Known rows, with every step that occurs
V > S > E > Z: [ 10   4 -29   8 -11  12 -20  14  -7  30  11  24  39  -4 -15  20  16  10
   3   5 -18  -3  13   4  19   9  -9  16 -17 -10  25  -6 -15   5]
C > T > N > Y > V: [  1 -26 -20   3  -4   5 -23   9   6  29  14  25  37 -12 -30   1  19  -2
   3  20 -10  19  17  -1  16 -25  16   4  -7  -8   5  29  21  26]
S > V > G: [ -3  -2 -25  11  -7  -3 -31  13 -14  23   8  24  45 -14 -27  -7   6 -11
  -4  16 -12 -19  20  51  20   0  22 -11 -14  -9  18  -3  -8   0]
Z > N > Y: [  5 -22 -27   0  -3  -3 -21  17   6  45  14  11  29  -9 -24  18   8 -25
  -2  -1 -21  12  16  23  -4 -13  18   1   0 -15  10   2  23  17]
Y > N > T: [  7  -9 -24   4   0  -8   0  24  18  39  11  17   9  -8 -22  15   1 -38
   1 -10  -4   6  17  38   8  -1  16   1 -18 -15  13  -2  20  19]
Z > N > Y > V: [  1 -21 -28   0   0  -5 -26  11   3  42  12  22  29 -22 -24   5  21 -22
   7   6 -21  14  11  12   6 -23  25  -3   5  -7   2  14  21  14]
Z > N > T: [  3 -22 -29   3  -2  -7 -11  26  12  43  10   9  27 -12 -29  20  13 -37
   6 -10 -15   4  18  33   1   1  12  -3 -10 -17  20  -7  20  20]
A > W > E > Z > N > T > C: [ -6 -31   6  -2 -34   0 -40  23  14  44  14   3  23  -3 -50  31  18 -29
   7 -21 -11  12  10   1  -7 -35  18  -1   2  -6  14  -9   9  40]
S > E > W > A: [ 19  10  -3  19   4  10  16  28  -1  36  17   4  -7   6 -19   8   5   5
 -13  18   0 -23  23  32   8 -20 -20  27 -29 -24  27  -5 -11   9]
T > N > Y > V > S > E > Z: [  0  -7 -29   4  -8   5 -29   5  -3  37  10  33  26 -17 -14  -2  34  10
   8   2 -14  14  12 -30  19  -7  15   0  -2   4  13  13   7  12]
V > Y: [ 22  -3 -18  14  -2   4 -11  20  -9  22  17  19  32  -1 -25  16 -12 -19
   2   3 -12   3   7  45  10   3  10  15 -16 -10   6   5  -4  16]
C > U: [ 19  -2 -27  14  -5   2 -13  23   1  27   6  12  22 -12 -25  21  -4 -24
 -10   9  -5  -4  12  50  14   2  -5   9 -19 -17  24   2  -4   7]
N > T > C: [ 11  -5 -30  10 -11  -4  -5  23   4  35   6  14  14  -9 -21  18   5 -30
   6  -3  -9   7  18  46  18 -11  19   5 -23 -12  25  -2  11  19]
G > V > Y > N > T > C: [ 24  10 -35   3 -19 -11 -12  25   2  26   9  22  -8  -2 -32   5  -4 -46
  22  -4   2  12  12  32  15   5  46  -1 -23   8 -23  13  18  33]
U > C > T: [ 15  -4 -22   6  -6   8 -26  24  -3  27  13  19  38   0 -33  24  -3  -2
 -15  38 -11  -1  16  21  28 -16 -21  21 -20 -25   7  17  -4  17]
N > Y: [  9 -12 -27   8   0   1 -12  17   0  32  15  17  30  -8 -19  19  -2 -21
 -10   8 -17   5  16  40   2 -14  14   7 -11 -19  14   6   8  11]
N > Z: [ 20  -9 -17  10  -1  14  -8  24  10  36  10  17  26 -15 -24  14   5 -30
  -1  -9 -12  -1  15  43   4  12   1   2 -17 -12  19  -3   6  17]
Z > N > Y > V > S: [  2 -19 -37  -6   0 -11 -38  11  -3  44  18  26  24 -24 -16  -2  31 -16
   7  11 -29  15  19   0  10  -6  17  -4  -3   1   9  12  20   4]
E > Z > N: [  7 -23 -18   0 -14   8 -28  14   9  40   9  14  54  -9 -33  28  14 -14
   8 -11 -19   5   8  13   1  -8  11   1   5 -17  19  -6   4  19]
C > T: [ 11 -15 -19   8  -7  11 -15  17   3  23  15  16  51   1 -30  22   1  -2
  -2  24 -14   2  19  31  16  -9  -9  19 -22 -22  19  11   0  18]
A > W > E > Z > N > Y: [ -8 -38  11  -3 -22   6 -47  18  11  41  23   6  39  -1 -46  32  11 -21
  -9  -9 -19  11   7  -5 -23 -38  13   1  14 -13   3  -1   6  32]
V > G: [  9   0 -29  12  -1   6 -17  16  -6  21   5  25  40 -11 -26   7   8 -15
 -11   9 -20  -8  17  45  14   0  21   3 -20  -9  16   6 -14   4]
T > N > Y: [  8 -23 -22   7   0   2 -14  14   5  37  13  16  31  -8 -23  11   6 -20
 -13  -6 -12  12  19  25  -1 -11  22  -4  -8 -12  20   7  18  19]
A > W > E > Z: [  2 -27  17   9 -20  15 -36  18   3  26  21  12  53   0 -46  33   4 -11
 -14  -2 -13  -4   7  19 -10 -29   0   9  -5 -17  17  -3 -21  25]
E > Z: [ 12 -13 -17   8 -11  13 -20  15   4  28  10  20  54  -8 -27  28   4  -9
   0  -1 -16  -3   8  29   8  -8   7   8  -7 -22  23  -2 -11  13]
V > S > C > U: [  4  15 -31   4  -9  -4 -22  21  -5  29   5  15   2 -10 -19  17   0 -15
 -13  20  -6  -1  20  37  21  16 -11   3 -30  -8  25  -3  -8   1]
Z > N > T > C > S > V > G: [-14  -7 -50  -2 -25 -15 -43  22  -3  33   3  15   6 -10 -34 -13  27 -19
  26  11 -12  -3  27  24  34  -4  20 -19 -16   9   7   0  25   9]
Y > N > Z: [ 20  -6 -13   3  -3   8  -6  21  21  44   9  20   8 -12 -23   9   3 -36
   2 -19  -5   8  14  31   4  13   7  -1 -13  -7   9  -1  19  22]
T > C > S > V: [  3  -5 -36   7 -23  -1 -34  14 -12  27  11  16  26  -3 -27   1   7   0
  16  23  -7  -7  23  39  38 -12  -6  -2 -24  -2  19   2  10   6]
S > E > Z: [ 10   3 -19  14 -11  18  -7  14   0  28   5  20  44  -2 -23  27   6   4
   4   0  -9  -4   5  15  15  -6  -1  18  -9 -19  18  -3 -14  15]
W > E > Z: [  9 -17   3  11 -20  16 -29  11   3  22  14  22  60  -3 -36  33   3 -11
 -10  -1 -15  -4   4  23   6 -21   7  14  -1 -17  20   5 -17  19]
S > E: [ 13   6 -24  17  -1  12   3  17  -6  29   7  18  34  -1 -19  18   2  -4
  -5   7  -9  -4  13  33  16   0  -4  18 -22 -16  19   0  -8  12]
A > W > E: [  5 -24  12  11  -9   9 -26  20  -2  27  23  11  43   0 -42  24   0 -19
 -23   5 -13  -4  15  36  -9 -23  -2   9 -18 -14  19   1 -16  22]
E > W: [ 23  -3 -11  13   2   4   3  19  -1  28  17  13  22  -5 -16  15   1  -8
 -13  14  -9 -18  19  47   9 -15  -4  17 -21 -25  29   0  -6   7]
E > Z > N > Y > V: [ -2 -23 -24  -3  -9   1 -36   8   9  41  10  23  39 -22 -27  13  24 -14
  15  -1 -21  14   3  -6   6 -28  27  -3  17 -11   0  11  16  17]
G > V: [ 22  -7 -33  10  -5   7 -17  18  -8  18  10  22  51 -11 -34  14   7 -25
  -5  18 -13 -11  18  46   6   7  19   2 -26 -12   7   9 -13  13]
A > W > E > Z > N > T: [ -9 -39  10   0 -21   1 -37  26  16  40  19   3  36  -4 -50  33  16 -32
   0 -17 -13   3   9   5 -17 -25   7  -2   3 -15  13 -11   3  35]

Rows
[  3   7 -45  10 -25  10  -9  23   5  26   0  16   5   4 -23  22  16   0
  26   5  -6   4  12   4  37 -10  -7  16 -23  -5  10   3   6  18]
N > T > C > S > E > Z
[  5 -10 -27   8   4  -1 -18  12  -3  30  13  27  30 -20 -18   6  11 -17
  -1  15 -17   8  11  28  13 -24  21   4  -7 -12   5  17   7   8]
N > Y > V
[  8 -16 -21   1  -6   4 -30  21   3  36  14  17  24   0 -34  15   2  -6
 -20  26  -8  13  20   0  18 -23  -4   8 -10 -19   3  24  18  27]
U > C > T > N > Y
[ 22  14 -13  19   2  11  16  19  -4  29  11  14  12   2 -11  14   2   4
 -10  15  -3 -19  16  33  16 -12 -12  25 -25 -22  24  -1 -10   9]
S > E > W
[ 14 -15 -17   4  -7   9 -27  20   1  33  11  18  39   0 -39  17   4  -1
 -19  24  -7   5  20   6  24 -13 -14  10 -17 -18  14  19   6  26]
U > C > T > N
[  7 -15 -32   1 -15  -9 -13  23   9  48   5   8  14 -10 -27  19  16 -35
  14 -13 -13  13  18  29  11 -10  22  -2 -12  -8  20  -5  25  24]
Z > N > T > C
[ 33   5 -20   3  -9   7 -14  26   8  27  13  26   3  -7 -33   0  -4 -46
  15 -10   0   6   9  29   2  29  28  -2 -17   8 -28  11  12  31]
G > V > Y > N > Z
[ 17   9 -18  16   0  12   9  31  -2  27  18   4 -16  12 -22   4   9  15
  -4  31  -2 -23  27  23  20 -18 -40  29 -39 -16  18   4  -6   4]
C > S > E > W > A
[ 14   5 -39   2 -18 -10 -10  26   8  28  12  18 -24   6 -25   6  -4 -29
  27  -2  -1  19  14  23  31  -3  11   9 -26  10 -13  13  31  24]
V > Y > N > T > C > S
[  0  -1 -35   9   3  -2 -25  10  -6  21   5  34  26 -24 -21  -7  19 -16
  -5  19 -22   3  12  27  18 -20  38  -2  -7  -2  -4  23  -1   1]
N > Y > V > G
[ -5   7 -27   2  -1  -2 -24   9 -10  29   8  31  23 -18 -18   2  17  -4
  -1  23 -15   3  18  23  27   0   5  -1 -26  -1  18   9  -9   2]
Y > V > S > C
[  4 -16 -46  -2 -18  -6 -21  25   9  39   7   8   4  -5 -31  15  20 -25
  22   1 -15  11  23  20  24  -7   3   1 -21   0  13   4  30  19]
Z > N > T > C > S
[ 20  -5  -2  13   4   4   4  28   3  36  22   3   3   0 -23   9   3  -6
 -16  16  -7 -22  26  46   0 -24 -12  18 -26 -26  31  -4  -7   7]
E > W > A
[ 14  -1 -39   7  -2   6 -28  27  -8  25  11  21  22  -2 -30  18   2  -7
 -13  34 -14  -7  18  28  34  -7 -27  13 -27 -15   5  16  -4   2]
U > C > S
[ -3   9 -44   6  -9  -4 -49  23 -20  19   7  27  23  -9 -34  -9   8  -2
  -9  44 -12 -24  22  32  45  -5 -11  -6 -22  -5  -1  12  -8  -7]
U > C > S > V > G
[ 22  16 -29   6 -19 -16  -6  29  11  35   5  12 -37  -3 -23  11 -14 -45
  17 -12  11  19   6  36  23  -1  23   7 -16   4  -4   5  27  26]
V > Y > N > T > C > U
[ 10   4 -39  14  -4  14  -4  20  -5  20   8  18  25   5 -22  15   8   5
   4  20 -11  -5  18  23  29   2 -22  20 -32  -7  12  10  -4   6]
C > S > E
[ -4 -11 -41   2 -17   7 -16  27  13  33   5  11  17   0 -30  23  23  -7
  26  -2 -11   4  12  -8  20   1 -13   9 -10 -10   5  -2  15  19]
C > S > E > Z > N > T
[ 11  -6 -37   4 -19 -12 -15  28  11  46  -1   2  -8 -14 -28  20  11 -42
  12  -9  -2  12  15  33  16  -6  13  -1 -12  -7  21  -4  26  22]
Z > N > T > C > U
[ -1 -22 -33  -9 -10  -5 -49   8   2  43  16  27  34 -25 -19   6  34  -8
  15   4 -30  16  11 -17   8 -12  19  -4  10  -3   8   8  15   7]
E > Z > N > Y > V > S
[ -1   6 -26   2  -5   0 -19  15  -8  31  11  21  24  -6 -18  16   4  -8
 -11  16 -16   0  24  35  16  11  -2   2 -30  -8  26  -4  -9   5]
V > S > C
[  8   7 -35   5 -30   0 -14  25  13  45  -8   4  -8  -7 -26  27  16 -22
  23 -16   3  11   4   0  22  -8   7   7  -3  -7  14  -9  17  27]
S > E > Z > N > T > C > U
[  2 -24 -23  -3 -13   4 -31  14  11  43  12  13  39  -9 -27  27  11 -18
   6  -9 -21  12   8   5  -5 -18  20   0  12 -19   8  -2  17  20]
E > Z > N > Y
[  4   6 -34  -2 -15   5 -32  18  -9  13  12  24  37   1 -34  12  10  -1
  -1  45 -14  -2  29  18  20  16   0   5 -40  -6   2  15 -13  17]
G > V > S > C > T
[-10   6 -32  -1   0  -7 -27  10  -8  32  11  31   9 -18 -13   2  14  -9
  -3  27 -18  10  19  16  20  -9  16  -3 -18  -2   7  13   3   3]
N > Y > V > S > C
[ 22  23 -31  13   0  10  -3  29 -10  25  11  17  -9   8 -18  12   3  14
 -15  43  -3 -23  19  14  40 -16 -44  30 -32 -18   6  14  -9   1]
U > C > S > E > W
[ 29  19 -40   5 -23 -15 -14  31   5  23   3  16 -30  -6 -32   6  -8 -53
  20   0  12  11   8  34  20   9  38   1 -23   9 -23  14  19  30]
G > V > Y > N > T > C > U
[  3   1 -39   8 -23 -12 -28  26 -12  22  15  15  -3   1 -27  -3  -4 -19
  32  15   0  -1  18  40  37  -3   5   0 -23   3   0   2  22  15]
N > T > C > S > V > Y
[-11 -12 -14   0 -12   7 -15  13  10  31   9  13  23   6 -32  18  -1  -3
  -9  16  -4  20  21   9   9 -17  11   0 -16 -14   7  15  19  33]
S > C > T > N > Y
[ 21   3 -32   4  -7 -11  -8  28   4  21  14  22   5  -4 -33   6  -6 -48
  14   0   0   4  12  36   5  16  37  -1 -21  -1 -24  10  13  28]
G > V > Y > N > T
[  8  -7 -46   7 -15  -1 -13  26   4  27   7  14   4  -3 -25  15  11 -20
  14  10 -11   5  22  36  31  -8  -1   7 -33  -5  16   7  16  13]
N > T > C > S
[  3  14 -22  10  -9   3  -9  21   2  26  -1  10   7  -7 -26  25 -11 -22
 -13  14   2  -1  12  48  17   0  -2   4 -23 -16  18   0  -8  12]
S > C > U
[ -5   1 -14   4 -11  11 -12  17   4  22   8  15  35   5 -32  26  -7   0
  -4  28  -6   5  19  31  19 -10  -7  13 -27 -21  12   9  -4  23]
S > C > T
[  5   0 -30  12   2   3 -21   9  -9  19   3  35  40 -25 -26  -6  22 -11
  -2  16 -20  -5  12  34  25 -10  29   0 -15  -2   7  18 -14   1]
Y > V > G
[  6  -9 -38   3   3  -7 -30  11  -9  32  19  32  24 -23 -11  -3  21 -11
   0  21 -25   8  19  17  17  -7  13   3 -14  -3  12  15   6  -2]
N > Y > V > S
[  9   4 -29   1   3  -7 -13  13  -6  44  18  22  -8 -14  -4  -8  32   6
   5  21 -17  -1  20 -13  16 -16   0  13  -8  -2   9  10  15   2]
Z > N > Y > V > S > E > W
[ -2 -12 -29   7   2  -1 -26   7  -2  27   4  34  28 -24 -26 -14  27 -15
  -7   5 -17  10  15  12  14 -17  46 -13  -5   5   3  25   9  11]
T > N > Y > V > G
[  7   9 -37   1  -8   1 -27  17 -14  20   9  25  30  -9 -28  11  10 -16
  -7  28 -14  -8  26  34  13  21  13  -5 -36  -2   8   5 -17   8]
G > V > S > C
[  4   6 -21   3 -21 -20 -18  21   0  39  13  17 -11  -2 -23  -4 -11 -34
  26  -8   9   9  12  38  24  -7  31  -7 -11   2  -2  -6  31  26]
S > V > Y > N > T > C
[ 28   4 -25   5  -8  -1 -15  19  -4  19  15  26  21  -1 -35   6  -8 -33
   8   5  -3   4   9  33   6  12  31   3 -19   2 -22  16   2  24]
G > V > Y > N
[  2  -2 -18   4  -9 -18 -15  25   3  34  19  17   3  -4 -24  -3 -13 -37
  19  -5   7   0  12  42  14   5  22  -7  -9  -7  -3  -8  25  21]
S > V > Y > N > T
[ 14  11 -24  -2 -13  -3 -38  32  -1  36  17  24 -21  -2 -32 -11 -11 -24
  15  14   7  -3  12  15  35  14 -18  -4 -11   5 -27   8  26  17]
U > C > S > V > Y > N > Z
[ -5  15 -38   1  -4 -11 -29  15  -6  29   5  24 -13 -22 -13   3  10 -16
  -6  29  -8   9  16  19  25  -4   7  -2 -18  -1   6  14   4   0]
N > Y > V > S > C > U
[ -4 -17 -28   4  -5   3 -31   7   2  20   7  32  33 -16 -31 -12  27   0
  -1  22 -16  14  18  -3  21 -22  33  -2  -8   2  -3  35  13  19]
C > T > N > Y > V > G
[ 13  21 -41   7 -19  -4   2  26   4  29   7  18 -34  14 -20   5  -3 -16
  30  -1   5  18  12   9  38   0   4  19 -29  13 -18  12  27  25]
V > Y > N > T > C > S > E
[  4 -22 -23   7   2   0 -18   8   2  35  11  26  31 -20 -23  -1  19 -17
  -3   1 -12  13  14  14   9 -21  29  -7  -4  -4  12  20  17  17]
T > N > Y > V
[ -4  -7 -43   5 -21 -10 -26  23  -4  29  10  13   9  -6 -26   1   9 -16
  22  17  -3  -6  26  43  36  -8  -1  -6 -26  -5  18  -2  20  10]
N > T > C > S > V
[  8  -9 -32   0 -30  -6 -26  25  17  44  -3   4   2 -14 -31  28  14 -34
  20 -17  -3  12   7  14  15 -10  15  -1   0 -10  19  -8  21  25]
E > Z > N > T > C > U
[ 11   7 -38   6 -16  -2   4  28   6  38   5   5 -28   6 -18   9  22  -4
  20  10  -3  -4  24   6  30 -16 -15  17 -27  -4  12   3  24  18]
Z > N > T > C > S > E > W
